What can hang from each mark
j507: j442 j892 j904
j678: j892
j884: j442 j671 j892
j502: j442 j904
j904: j507 j578
j892: j507 j678 j884
j442: j502 j507 j884
j578: j904

Every row comes from one small tree of marks. The marks that hang from a mark follow it in brackets, in the order of their numbers. Every link used is in the known rows. Which tree was each row made from?
In the rows, 128 means zero.
Known rows
j892(j678 j884(j671)): [168, 137, 146, 150,  90, 136,  96, 135, 136, 126, 130, 127, 116, 157, 139,
 116, 148, 162, 117, 185, 119, 110, 166, 108, 104, 116, 146, 153]
j578(j904(j507(j442(j502) j892(j678)))): [153, 115, 141, 120,  86, 120, 122, 135, 137, 108, 133, 143, 121, 122, 134,
 149, 134, 141, 153, 153,  99, 116, 146, 110, 144,  96, 165, 155]
j442(j507 j884): [156, 135, 135, 138,  99, 116, 119, 178, 127, 130, 140, 129, 104, 140, 125,
 105, 140, 140, 118, 158, 104, 106, 161, 116, 142, 100, 170, 167]
j507(j442(j502 j884(j671)) j892 j904(j578)): [148, 107, 132,  91,  75, 112, 114, 142, 143, 116, 127, 101, 110, 116, 123,
 117, 156, 138, 175, 154, 110, 123, 127, 129, 176,  92, 168, 159]
j442(j502 j507(j892) j884(j671)): [148, 114, 131, 134,  93, 119, 103, 174, 135, 129, 145, 108, 101, 146, 118,
 105, 158, 156, 140, 152,  98, 106, 166, 140, 160, 103, 205, 158]
j507(j442(j502 j884) j892 j904(j578)): [141, 111, 133,  90,  75, 107, 119, 139, 147, 121, 126, 106, 106, 115, 122,
 124, 158, 134, 174, 152, 111, 127, 127, 126, 181,  84, 161, 163]
j502(j442(j507) j904(j578)): [159, 118, 139, 120,  89, 116, 109, 164, 130, 108, 137, 155, 133, 115, 129,
  98, 128, 101, 154, 153, 124, 121, 134, 116, 139, 119, 172, 141]
j678(j892): [142, 135, 145, 140,  77, 142, 112, 143, 140, 133, 115, 158, 121, 139, 140,
 144, 122, 130, 120, 153, 101, 119, 157, 107, 133, 108, 128, 164]
j678(j892(j507(j442))): [140, 126, 149, 132,  81, 137, 117, 140, 145, 117, 120, 155, 121, 133, 143,
 141, 118, 130, 125, 160, 110, 105, 153, 109, 132, 106, 141, 165]
j442(j502): [147, 125, 152, 134,  90, 125, 118, 148, 137, 132, 132, 134, 121, 142, 135,
 128, 141, 124, 121, 146, 106, 113, 170, 112, 144, 103, 161, 160]
j502(j442): [158, 132, 144, 132,  83, 134, 123, 161, 137, 125, 128, 144, 130, 120, 139,
 113, 120, 115, 134, 152, 120, 124, 146, 104, 124, 114, 134, 148]
j884(j442(j502) j671 j892): [175, 112, 128, 114,  71, 142, 103, 161, 132, 131, 150, 142, 141, 149, 140,
  95, 110, 159, 134, 162, 105, 112, 163, 120, 137, 134, 181, 129]
j904(j507): [164, 128, 151, 143,  88, 123, 125, 143, 127, 111, 132, 163, 122, 123, 144,
 127, 116, 125, 127, 149, 100,  99, 149,  95, 132, 122, 142, 160]
j892(j678 j884(j442(j507(j904)))): [162, 139, 143, 141,  86, 123, 106, 140, 142, 131, 148, 134, 122, 150, 138,
 110, 143, 164, 131, 187, 122, 110, 149, 112, 120, 103, 160, 143]
j578(j904(j507(j442))): [162, 124, 146, 121,  93, 118, 131, 146, 127, 104, 130, 152, 125, 123, 137,
 142, 117, 131, 142, 151,  99, 112, 144, 100, 137, 102, 157, 155]
j678(j892(j507 j884)): [144, 141, 150, 148,  83, 138, 103, 138, 153, 118, 120, 154, 109, 154, 139,
 146, 120, 138, 119, 173, 111, 104, 156, 104, 123, 114, 137, 163]
j678(j892(j507(j442) j884)): [142, 137, 153, 137,  84, 136, 109, 141, 153, 116, 119, 148, 111, 147, 141,
 139, 119, 141, 125, 172, 116, 106, 155, 108, 127, 106, 141, 161]
j892(j884(j442(j502 j507(j904(j578))) j671)): [166, 129, 148, 132,  89, 120, 104, 163, 135, 118, 144, 129, 119, 155, 137,
  97, 126, 150, 142, 173, 113, 101, 146, 114, 135, 121, 179, 137]
j892(j678): [157, 126, 142, 139,  86, 132, 114, 131, 133, 135, 130, 142, 126, 135, 142,
 127, 150, 140, 114, 167, 113, 116, 163, 105, 118, 104, 137, 162]
j578(j904): [159, 131, 137, 124,  92, 125, 122, 147, 131, 120, 126, 144, 121, 137, 134,
 148, 123, 129, 127, 158,  99, 121, 150,  98, 129, 106, 148, 156]
j578(j904(j507)): [165, 129, 143, 131,  92, 120, 124, 145, 128, 105, 130, 157, 123, 129, 136,
 149, 117, 131, 136, 153,  95, 110, 146,  96, 133, 111, 154, 156]
j507(j442(j502) j892 j904): [137, 112, 136, 102,  75, 122, 126, 126, 148, 131, 131, 108, 118, 111, 128,
 133, 144, 143, 165, 154, 109, 127, 127, 127, 170,  93, 154, 153]
j442(j502 j884(j892(j507(j904) j678))): [159, 133, 131, 124,  83, 121, 103, 146, 145, 123, 142, 122, 111, 152, 119,
 125, 161, 151, 124, 166, 113, 114, 177, 125, 149,  94, 180, 163]
j904(j507(j442) j578): [162, 106, 157, 120,  86, 108, 125, 150, 122,  98, 124, 164, 122, 112, 151,
 109, 121, 106, 149, 144, 108,  95, 141,  95, 148, 110, 145, 165]

Write each row's tree
[142, 132, 147, 129,  83, 136, 116, 146, 146, 117, 120, 150, 117, 135, 138,
 138, 124, 132, 124, 161, 111, 107, 155, 109, 135, 102, 144, 166]
j678(j892(j507(j442(j884))))
[159, 139, 140, 103,  88, 116, 135, 149, 133, 119, 127, 113, 121, 115, 127,
 115, 137, 136, 142, 160, 114, 124, 133, 112, 153,  88, 148, 160]
j507(j442(j884) j904)
[148, 125, 132, 139,  77, 135,  98, 122, 154, 143, 128, 130, 102, 143, 132,
 139, 147, 157, 134, 176, 111, 123, 152, 109, 125, 111, 130, 159]
j507(j892(j678 j884))
[175, 118, 141, 107,  89, 113, 108, 144, 125,  99, 131, 158, 127, 119, 128,
 108, 124, 119, 148, 155, 108, 112, 146, 107, 145, 121, 169, 152]
j502(j904(j507(j442(j884(j671 j892))) j578))
[157, 124, 131, 133,  84, 131, 113, 180, 136, 124, 136, 126, 115, 124, 126,
  97, 131, 137, 147, 157, 114, 119, 143, 124, 135, 113, 164, 146]
j502(j442(j507(j892) j884(j671)))
[144, 141, 147, 142,  78, 138, 106, 153, 147, 132, 127, 156, 116, 152, 139,
 130, 116, 146, 128, 166, 107, 114, 153, 111, 132, 108, 143, 151]
j678(j892(j884(j442(j507))))
[152, 131, 158, 130, 100, 121, 116, 143, 153, 109, 135, 127, 107, 150, 137,
 120, 128, 137, 125, 178, 127,  94, 159, 107, 128, 105, 164, 158]
j892(j507(j442(j502)) j884)
[181, 116, 123, 115,  69, 144, 105, 161, 129, 132, 146, 150, 141, 144, 142,
  95,  98, 160, 129, 169, 104, 112, 154, 111, 126, 144, 162, 131]
j884(j442 j671 j892)
[166, 139, 124, 127,  81, 130, 105, 152, 137, 137, 132, 134, 110, 146, 123,
 119, 145, 151, 114, 166, 109, 125, 173, 109, 132, 102, 145, 165]
j442(j884(j892(j678)))
[159, 113, 124, 121,  69, 126, 107, 148, 137, 139, 164, 143, 138, 142, 135,
 103, 137, 168, 140, 169, 113, 113, 156, 133, 150, 108, 189, 134]
j884(j442(j502 j507(j904)) j892(j678))
[161, 121, 145, 119,  92, 118, 118, 127, 140, 101, 141, 112, 126, 129, 134,
 120, 162, 151, 135, 180, 126,  96, 149, 121, 134,  95, 181, 161]
j892(j507(j442(j502 j884(j671)) j904) j678)
[150, 114, 126, 116,  69, 118, 110, 123, 142, 126, 122, 134, 111, 118, 133,
 140, 138, 127, 158, 163, 103, 120, 116, 105, 157, 121, 130, 161]
j507(j892 j904(j578))
[152, 137, 151, 135,  83, 138,  98, 143, 153, 110, 131, 151, 122, 155, 135,
 133, 116, 145, 132, 174, 112, 103, 153, 114, 126, 122, 167, 145]
j678(j892(j507 j884(j442(j502(j904)) j671)))
[174, 113, 137, 121,  85, 123, 117, 168, 119, 116, 150, 138, 141, 131, 146,
  86, 113, 144, 146, 166, 105,  95, 128, 114, 137, 134, 182, 133]
j884(j442(j507(j904(j578))) j671)
[150, 125, 130, 134,  91, 116, 105, 177, 132, 135, 149, 124, 103, 154, 118,
 104, 153, 152, 124, 152, 104, 111, 182, 136, 161,  94, 198, 160]
j442(j502 j507 j884(j892))
[139, 126, 151, 126,  84, 135, 113, 137, 148, 114, 123, 153, 124, 134, 137,
 141, 124, 128, 130, 159, 111, 108, 155, 116, 139, 104, 156, 160]
j678(j892(j507(j442(j502(j904)))))
[140, 115, 136, 140,  86, 116, 105, 148, 139, 128, 146, 112, 106, 143, 126,
 120, 151, 156, 151, 160, 104, 106, 144, 138, 161, 111, 191, 149]
j442(j502 j507(j892(j884(j671)) j904))
[141, 105, 134, 113,  77, 133, 119, 126, 145, 143, 128, 124, 116, 116, 138,
 127, 145, 147, 145, 163, 113, 125, 148, 118, 140,  94, 136, 160]
j507(j442 j892(j678))
[137, 104, 138, 106,  82, 128, 112, 121, 151, 137, 133, 119, 120, 118, 128,
 129, 158, 144, 154, 156, 115, 130, 154, 130, 151,  87, 164, 154]
j507(j442(j502(j904)) j892(j678))
[160, 126, 137, 134,  87, 122, 113, 132, 139, 110, 131, 150, 114, 133, 132,
 155, 129, 146, 145, 163,  98, 116, 144, 102, 132, 109, 152, 154]
j578(j904(j507(j892(j678 j884))))
[152, 119, 147, 127,  88, 119, 125, 168, 135, 134, 155, 144, 133, 138, 140,
 101, 124, 135, 136, 154, 107, 102, 154, 118, 147, 107, 185, 140]
j884(j442(j502 j507))
[166, 108, 144, 129,  76, 115, 103, 143, 135, 102, 130, 164, 111, 128, 145,
 117, 120, 126, 159, 156, 102,  95, 133,  96, 144, 132, 148, 154]
j904(j507(j892(j884(j442 j671))) j578)
[151, 108, 137, 116,  83, 116, 111, 151, 142, 132, 156, 144, 132, 133, 133,
 106, 138, 136, 153, 158, 109, 109, 145, 124, 154, 107, 193, 138]
j884(j442(j502(j904(j578)) j507(j892(j678))))
[164, 119, 135, 119,  88, 122, 119, 141, 132, 104, 130, 140, 119, 122, 131,
 142, 131, 148, 151, 158,  98, 115, 143, 109, 138, 101, 163, 155]
j578(j904(j507(j442(j884(j671)) j892(j678))))
[138,  98, 136,  99,  70, 113, 114, 117, 146, 124, 129, 112, 119, 112, 134,
 128, 166, 140, 174, 159, 116, 124, 128, 129, 170,  85, 158, 159]
j507(j442(j502) j892(j678) j904(j578))
[166, 127, 131, 126,  84, 131,  96, 158, 134, 129, 138, 117, 114, 156, 121,
 110, 159, 159, 121, 159, 107, 119, 186, 128, 143, 102, 184, 157]
j442(j502 j884(j671 j892(j678)))
[175, 133, 123, 126,  83, 135, 100, 157, 130, 128, 133, 128, 114, 148, 125,
 109, 142, 160, 115, 170, 107, 119, 173, 113, 126, 113, 155, 159]
j442(j884(j671 j892(j678)))
[160, 123, 119, 133,  86, 119, 106, 156, 129, 125, 144, 108, 106, 132, 121,
 109, 157, 169, 144, 172, 102, 110, 138, 132, 147, 110, 181, 157]
j442(j507(j892(j678) j904) j884(j671))
[173, 117, 124, 109,  68, 126, 112, 145, 142, 119, 150, 159, 134, 137, 142,
 113, 104, 143, 137, 176, 115, 104, 138, 103, 139, 133, 159, 140]
j884(j442 j892(j507(j904(j578))))
[174, 133, 144, 114,  88, 112, 110, 160, 135,  90, 131, 160, 128, 111, 121,
 104, 129, 101, 160, 149, 120, 124, 136, 105, 141, 114, 164, 145]
j502(j442(j884) j904(j507 j578))
[162, 109, 142, 110,  86, 114, 109, 125, 135, 105, 130, 159, 125, 110, 132,
 122, 135, 118, 156, 155, 110, 115, 136, 107, 146, 115, 160, 154]
j502(j904(j507(j442 j892(j678)) j578))
[164, 116, 140, 119,  86, 114, 105, 129, 134, 105, 128, 167, 121, 117, 131,
 129, 126, 110, 150, 153, 103, 113, 135, 100, 146, 127, 155, 154]
j502(j904(j507(j892) j578))
